Each row was made from one walk, in order. Every step used is in the known rows, and no mark comes twice. Write each row's walk.
In the rows, zero is written as 128.
Known rows:
E -> H -> M -> D: [171 105 121 115 149  77 152 178 140  92 123 155 152 137 125 125 162 121
 125 160 141  68 153 138]
H -> E -> L -> M -> D: [151  97 145  95 137  85 152 115 138  90 116 124 126 128 134 104 178 157
 134 118 103  88 144 100]
M -> D: [161 127 124  61 145  78 127 149 117 129 135 120 123 100 105 149 164 116
 128 173 170  90 129 129]
M -> H -> J: [158 143 105  89 137  86  81 110 110 186 194 120 103 120 113 159  75 109
 111 169 108 152 158 109]
E -> L -> M -> D -> J: [160 109 109  55 193  91 116 143 141  48 109 127 158 106 117 114 202 122
 125 141 145  56 116 111]
H -> M -> D -> J: [175 132  90  54 191  57 105 182 137  55 123 167 176 108 114 137 171  98
 101 170 180  41 138 156]
J -> D -> M -> L: [122  84 153  57  94  92 124 116 149 167 122 143 142 119 172 136  94 128
 135 127 134 158 115 106]
B -> D: [158 108 115  86 168  89  91 143 144 121  93 126 139 123 144 186 125 125
 109 149 150 106 126 165]
J -> D: [139 115 141  92 110 102  98 181 130 113 110 148 128 123 125 164 108 128
 145 157 125 135 131 148]
J -> D -> M -> L -> E -> H: [ 92  79 176 120  90 144 139 137 136 111  88 125 136 122 190 131 104 149
 164  91  67 150 118 110]
H -> J -> D -> M -> L -> N: [112  70 171  73 131 154 122 116 159 197 151 135 106 120 170 148 104 170
 138 131 120 172 118 105]
B -> D -> M -> L -> E -> H: [106  73 159 117 130 134 135 108 147 118  75 110 143 122 203 148 116 147
 138  86  84 129 114 122]
D -> M -> H: [132 141  87  87 114  91 120  94 144 185 161 159 121 141 121 130  64 113
 110 140 117 174 141 118]
H -> N: [156 105 111  95 130  85 106 125  98 137  98 153 115 104 124 159  95  91
 127 116 100 102 130 135]
B -> D -> M -> H: [136 126  84  99 139  84  99 102 156 166 142 151 128 151 129 150  71 134
  90 141 124 159 137 153]
D -> M: [132 130 116  53 114 115 138 115 149 182 117 142 131 117 131 139  94 120
 124 136 147 152 134 118]
J -> D -> M: [117 118 134  69  94 120 117 157 152 153 112 155 127 130 130 141  85 146
 135 142 135 158 131 138]
H -> M: [164 115 105  95 142  64 126 152 148 120 118 173 150 140 135 139 114  86
 111 148 145  96 147 147]
H -> J -> D -> M -> L: [125  89 162  47 102  99 106 110 143 192 150 122 126 111 168 142  84 138
 130 140 131 162 128  92]
H -> E -> L -> M -> D -> J: [162 115 121  67 173  87 124 138 141  40 105 142 166 112 140 114 186 148
 123 122 110  64 142 112]
J -> D -> M -> H -> N: [123 109 100 119  97  86  92 126 114 148 132 186 103 141 110 134  40 125
 117 113  67 149 138 148]
J -> D -> M -> L -> E: [ 83  92 169  75  94 113 121 112 131 130 101 120 119 109 174 131 104 129
 143  99 110 149 103 121]
M -> L -> E: [117  98 158  79 123  92 123  94 108 124 105 106 126  91 175 147 129  89
 142 104 114 123 101 110]
J -> D -> M -> H -> E -> L: [ 93 102 146 114  78  88 131 101 160 138 124 196  97 139 159 113  56 178
 143  90  45 181 171 134]
M -> L: [158  92 141  62 129  71 128  96 126 160 126 125 150 100 173 153 121  83
 134 132 137 131 114  92]

Which walk is each row?
[110  88 146 138 135 127 150  88 161 144 128 192  89 130 162 138 104 174
 145  90  46 168 158 132]  M -> H -> E -> L -> N
[118 132 105 102  95  95 103 133 145 157 155 170 118 152 114 133  57 137
 121 145 105 181 140 138]  J -> D -> M -> H
[170 142 101  36 183  84 100 168 119  78 122 135 160  85 111 155 174 108
 119 172 174  67 122 138]  M -> D -> J
[ 94  62 165 136  90 132 123 132 109 106  72 146 117 117 177 131  79 141
 156  63  31 125 116 121]  J -> D -> M -> L -> E -> H -> N
[109  55 145 132 131 122 120 102 119 113  57 131 125 115 189 148  93 139
 129  58  49 105 114 134]  B -> D -> M -> L -> E -> H -> N
[104  88 162 108 106 139 155 102 137 136  93 116 139 113 192 131 112 129
 156  87  78 145 118  91]  D -> M -> L -> E -> H
[141 106 132 127 145  90 150 174 129  68 109 139 135 130 128 122 167 126
 130 139 120  60 142 147]  L -> E -> H -> M -> D
[184 136  93  56 193  92 103 163 126  54 123 118 182 115 105 130 195 111
 110 166 162  56 115 114]  L -> M -> D -> J
[121 114 147 133 122 146 137 148 117  96  86 116 129 114 158 153 125 124
 160 113  72 123 132 122]  L -> E -> H
[162 119 140  96 136 135 109 143 119 163 143 104 124 111 146 167 105 134
 142 160  95 132 161  93]  E -> H -> J
[138 144 101  72 125  99  95  92 130 218 194 126 100 126 115 140  57 126
 104 158 115 171 160 103]  D -> M -> H -> J
[ 95  99 153  63 109 107 137  78 129 155 106 111 124  98 176 130 110 107
 135  91 122 142 103 104]  D -> M -> L -> E
[136 104  79 117 138  74  86  96 123 154 119 170 110 142 123 150  53 123
  91 107  85 129 136 159]  B -> D -> M -> H -> N
[111  95 166  88 116 144 126  97 123 175 135  88 116 102 185 138  97 141
 145 110  81 146 139  76]  D -> M -> L -> E -> H -> J
[127 139 126 118  71  89 117 124 142 149 148 185 132 155 149 135  41 168
 119 119  64 187 177 138]  J -> D -> M -> H -> E
[140 129 128 104 115  92  60 159 114 150 178 134 103 133 113 162  70 139
 125 174  97 158 155 134]  M -> H -> J -> D
[154 117  88 124 127  67  94 106  93 143 137 172 108 125 112 151  67  85
 113 118  71 124 137 135]  M -> H -> N
[148  65 141 104 163 101 151 113 165 144 128 174 143 136 175 141 136 112
 124 121 129 121 119 124]  H -> M -> L -> N
[172 133  83 128 138  84 110 106 129 123 161 131 147 168 112 123 109  97
 108 143  96 142 132  98]  L -> M -> H
[122  86 166 123 118 127 143 116 118 108  94 109 142 107 191 147 127 112
 161  97  71 127 117  97]  M -> L -> E -> H
[136 118  81 109 113  78 106  91 113 172 139 176 105 131 114 134  48 104
 106 107  77 144 139 131]  D -> M -> H -> N
[115  83 190 115 106 133  93 160 112 116 125  99 117 110 176 158 105 154
 162 128  66 138 135 108]  M -> L -> E -> H -> J -> D
[143  87 127  96 143 105 140 102 152 109  98 127 128 136 139 112 153 116
 141 111 102 116 122  91]  E -> L -> M
[146 109 111 107 146  91  96  81 131 158 179 113  98 143 122 119 104 123
 117 138  80 144 149  80]  E -> L -> M -> H -> J
[123  90 146  96 130  66 132 108 127 104 107 136 140 116 178 130 127  78
 124 101 119  98 114 126]  H -> M -> L -> E
[179 122  98  86 187  80 120 196 142  44 113 168 185 119 128 134 170 115
 115 161 146  44 146 145]  E -> H -> M -> D -> J
[168 117 112  78 154  50 136 163 135 105 135 154 139 126 109 128 160 103
 107 170 176  65 142 148]  H -> M -> D
